Known rows, with every step that occurs
bagil/kugit/folez: [  7,  10,   1,  23,  -3,  -5, -13,   5,   3,   1,  -4,   1, -10, -12, -35,
  20,   4,  -2, -11,  11,   1,  19]
pakof/kugit/folez/mamo: [ 15, -19,   8,  18,  11, -12, -19,   1,   0,  11, -13,  22,  -6, -11, -21,
   0,  -7,   2, -14,   0,  20, -20]
kugit/pakof/mamo/folez: [  9,  -9,   9,  10, -14,  -7,  12,   9,  -9,  15,   4,  13,  -6,   2, -18,
  18, -11, -20,  -8,  23,  -1,   9]
bagil/bazud/folez/kugit: [  4,  13,  -5,  10,  -6,   2,  -7,  12,  16,  15, -24, -19, -20, -14, -12,
   6,   7,  -3,  -9,  22, -23,   3]
bagil/kugit/pakof: [ -8,   1,   2,  17, -10, -11, -13,  13,   3,   9,   0,   1,  -7,  -7, -37,
  22,   2, -19, -19,  16,   7,  22]
pakof/bazud: [ 12,   6,  12,   0,  -7,   1,   4,  10,   6, -10,   9,  13,  -2,   1, -20,
   7,   8,  -5,  -2,  15,  -4,  -2]
mamo/folez: [  0,  -2,  13,   8, -12,   9,   1,  14,  -5,  14,  -7,   1, -15,  -3,   2,
  10,   1,  -5,  -7,  26, -12,  14]
vizuna/pakof: [  2,  -9,   4,   2,  -5, -15,   6,   4,  -5,  -5,  -3,  11,  12, -14, -11,
   3,   0, -11,  -7,  18,   2,  15]
vizuna/pakof/mamo/folez/kugit: [ 20,  -4,  16,  11, -10, -17,  25,  -1,   1,   3,  -6,  13,   6,   5, -14,
   5,  -2, -15,   0,  36,  -7,  10]
vizuna/pakof/bazud/folez: [  0,  -4,   9,  -3, -13,   1,  18,  23,   2, -16,   1,  10,  -1,  -8, -13,
   0,  12, -16,  -4,  26,  -4,   6]
folez/kugit/vizuna/pakof/mamo: [ 19, -10,  11,   6,  -9, -44,  18,  -9,   5,  -2,  10,  13,  20, -12, -28,
   7,   2, -20,  -6,  15,   2,   5]
bazud/folez/mamo: [ -7,  -9,   4,  12, -10,   9, -14,  24,   8,  12, -16,  -5, -20,  -4, -14,
   0,   4, -17,  -9,  18,  -3,   2]
vizuna/pakof/bazud/folez/kugit: [  5,   1,  14,   1,  -7, -11,  18,  17,  13, -14,  -5,   9,   2,  -3, -21,
   0,  18, -15,  -7,  36, -10,   1]
mamo/folez/kugit: [  4,   2,  18,  13,  -5,  -4,   1,   8,   6,  16, -12,   1, -14,   1,  -5,
   9,   7,  -3, -10,  35, -18,   9]
bazud/folez/kugit: [  0,   5,   6,  14,  -3,  -3,  -2,  10,  17,   9, -16,  -7, -15,  -4, -13,
   4,  11,  -5, -10,  29, -24,   5]
kugit/pakof: [ -4, -10,   2,   5,  -2, -17,  -6,  11,  -5,  10,   1,  11,   2, -13, -22,
  16,  -2, -15, -18,  12,   4,   9]
mamo/folez/kugit/vizuna: [ -2,  -6,  20,  11, -12, -19,   2,  11,   1,  21,  -2,  -1, -11, -11,  -6,
  12,  12,  -9, -16,  27, -12,  10]
bagil/kugit/vizuna/pakof/bazud/folez: [-11,  -2,  11,   6, -28,  -9,  11,  27,   8, -12,  12,  -1,  -6, -14, -28,
   9,  23, -26, -13,  24,   5,  18]
bazud/pakof/mamo: [ 25,  11,   4,   9,  -8,  11,   5, -16,  12,   2,  -1,   1, -10,   5, -20,
  -1,  -8,  -5,  -3,  11, -11,   2]
pakof/mamo/folez: [ 18,   1,  12,  11, -16,   7,  12,   2,  -2,  10,   0,   5, -12,   8,  -8,
  11,  -8,  -8,   3,  23, -11,   7]

Rows
[ -5,  -8,  14,  10,  -3, -17,   2,  15,  -2,  22, -10,   8,  -8,  -5, -15,
  17,   4, -15, -21,  33,  -6,  11]	mamo/folez/kugit/pakof
[ 25,  12,  17,  14,  -9,   9,  13, -11,  16,  13, -11,  -1, -21,  13, -12,
   1,  -2,  -5,  -8,  33, -22,   3]	bazud/pakof/mamo/folez/kugit
[ -4, -18,   8,  -1, -11, -31,   6,   7,  -9,   0,   9,  10,  15, -26, -13,
   7,   5, -17, -14,  10,   9,  15]	kugit/vizuna/pakof
[ 13, -20,   6,   9,  10, -22,   2,  -7, -10,  -3,  -7,  27,  14, -23, -13,
   1,  -7,   4, -13,   6,  16,  -5]	vizuna/pakof/kugit/folez
[  8, -11,   3,  14,   2, -12, -16,  12,  -3,   7, -10,  13,  -5, -12, -30,
   9,  -2,  -8, -11,   6,  13,   0]	kugit/folez/mamo
[ -5, -16,  19,   6, -12, -32,  14,  11,  -4,  12,  -2,   7,   4, -19,  -5,
   9,  11, -18, -18,  31,  -1,  17]	mamo/folez/kugit/vizuna/pakof
[ -8,  -5,   4,  11,  -2, -16,  -3,  17,  10,  15, -13,   0,  -9, -10, -24,
  13,   9, -17, -21,  29, -13,   8]	bazud/folez/kugit/pakof
[ 10,  -3,  12,  -5,  -8, -11,  16,  10,  -2, -19,   8,  21,  13,  -7, -20,
   2,   8, -13,  -3,  19,   6,   5]	vizuna/pakof/bazud
[  1,  -5,   6,   9,   3, -29,  -5,   5,   6,  11,  -5,  10,   4,  -9, -30,
  15,   4, -13, -20,  20,  -2,   5]	folez/kugit/pakof
[  9, -17,  14,   4, -23, -21,  24,   6, -12,   5,  11,  12,   5, -12,  -8,
  10,  -4, -22,  -6,  20,   5,  15]	kugit/vizuna/pakof/mamo/folez
[  7,  11,  15,   6,  -7,   1,   7,  17,  21,  -5,  -4,   2, -14,   4, -21,
   4,  19,  -6,  -6,  31, -20,  -5]	pakof/bazud/folez/kugit
[ 14,  -4,  -3,   5, -18, -28,  15,   3,   7,   6,  -6,  -9,   1, -23, -21,
   5,   2, -21,  -7,  16,  -7,   4]	bagil/bazud/folez/kugit/vizuna/pakof/mamo
[ 17, -13,   9,  16,  10,   4, -20,  -7,   7,  12, -17,  15, -17, -11, -19,
  -9,  -8,   4, -23,   1,  16, -20]	bazud/pakof/kugit/folez/mamo
[ 20,  -2,   6,  12,  -1, -31,   6,  -6,   9,   7,   2,  14,   9,   1, -39,
  16,  -6, -18,  -9,  18,  -3,  -1]	folez/kugit/pakof/mamo
[ 16, -10,   7,  14,  12, -10,  -9,  -6,  -2,   5,  -6,  19,  -2, -16, -13,
   6,  -6,  12, -13,   2,   5, -12]	pakof/kugit/folez
[ 23,   6,  16,  16,  -9,  -5,  14,  -3,   9,  13,  -6,   5, -10,  12, -15,
  10,  -2,  -7,   1,  31, -18,   3]	pakof/mamo/folez/kugit
[ 21,   8,  11,  10, -16,  22,  12,  -6,   6,  11,  -6,  -1, -22,   9,  -6,
   2,  -8,  -6,  -5,  26, -15,   8]	bazud/pakof/mamo/folez
[ 16,  -3,  20,  13, -17, -21,  14,   0,   5,  16,   6,   4,  -7,  -1, -15,
  14,   3, -13,  -6,  24, -12,   4]	pakof/mamo/folez/kugit/vizuna
[  8,  -7,  20,  -3,  -8, -40,  17,   8,   6, -12,  14,  18,  17, -15, -27,
   6,  19, -17, -13,  21,   5,   1]	folez/kugit/vizuna/pakof/bazud
[ 18,  -3,   7,  13,  11,   4, -10, -15,   5,   7, -11,  13, -12, -16, -12,
  -4,  -7,  14, -21,   3,   1, -13]	bazud/pakof/kugit/folez
[ 12,  14,  -6,   2,  -6,  17, -12,  -3,   8,  10, -16, -15, -20, -16,  -8,
   0,  -3,   0, -13,   7, -10,   5]	bagil/bazud/pakof
[ 19,   4,  19,  12, -16,  -5,  13,  -9,  12,  18,   0,  -3, -18,   1, -14,
   6,   3, -10, -15,  25, -16,   4]	bazud/pakof/mamo/folez/kugit/vizuna
[ 23,   4,  -4,  10,   9,   9, -16, -15,   3,  12, -21,   1, -18, -26,  -9,
  -2, -10,  15, -20,  -3,   2, -14]	bagil/bazud/pakof/kugit/folez
[ -7, -13,  12,  -7, -21, -14,  18,  24,  -1, -11,  12,   8,   2, -20, -14,
   3,  18, -22, -12,  20,   1,   6]	kugit/vizuna/pakof/bazud/folez
[  0,  -3,  12,   5, -14,  12,  -4,  30,  13,  -3,  -4,   4, -20,   4, -22,
  -1,  12, -18,  -5,  21,   0,  -8]	pakof/bazud/folez/mamo
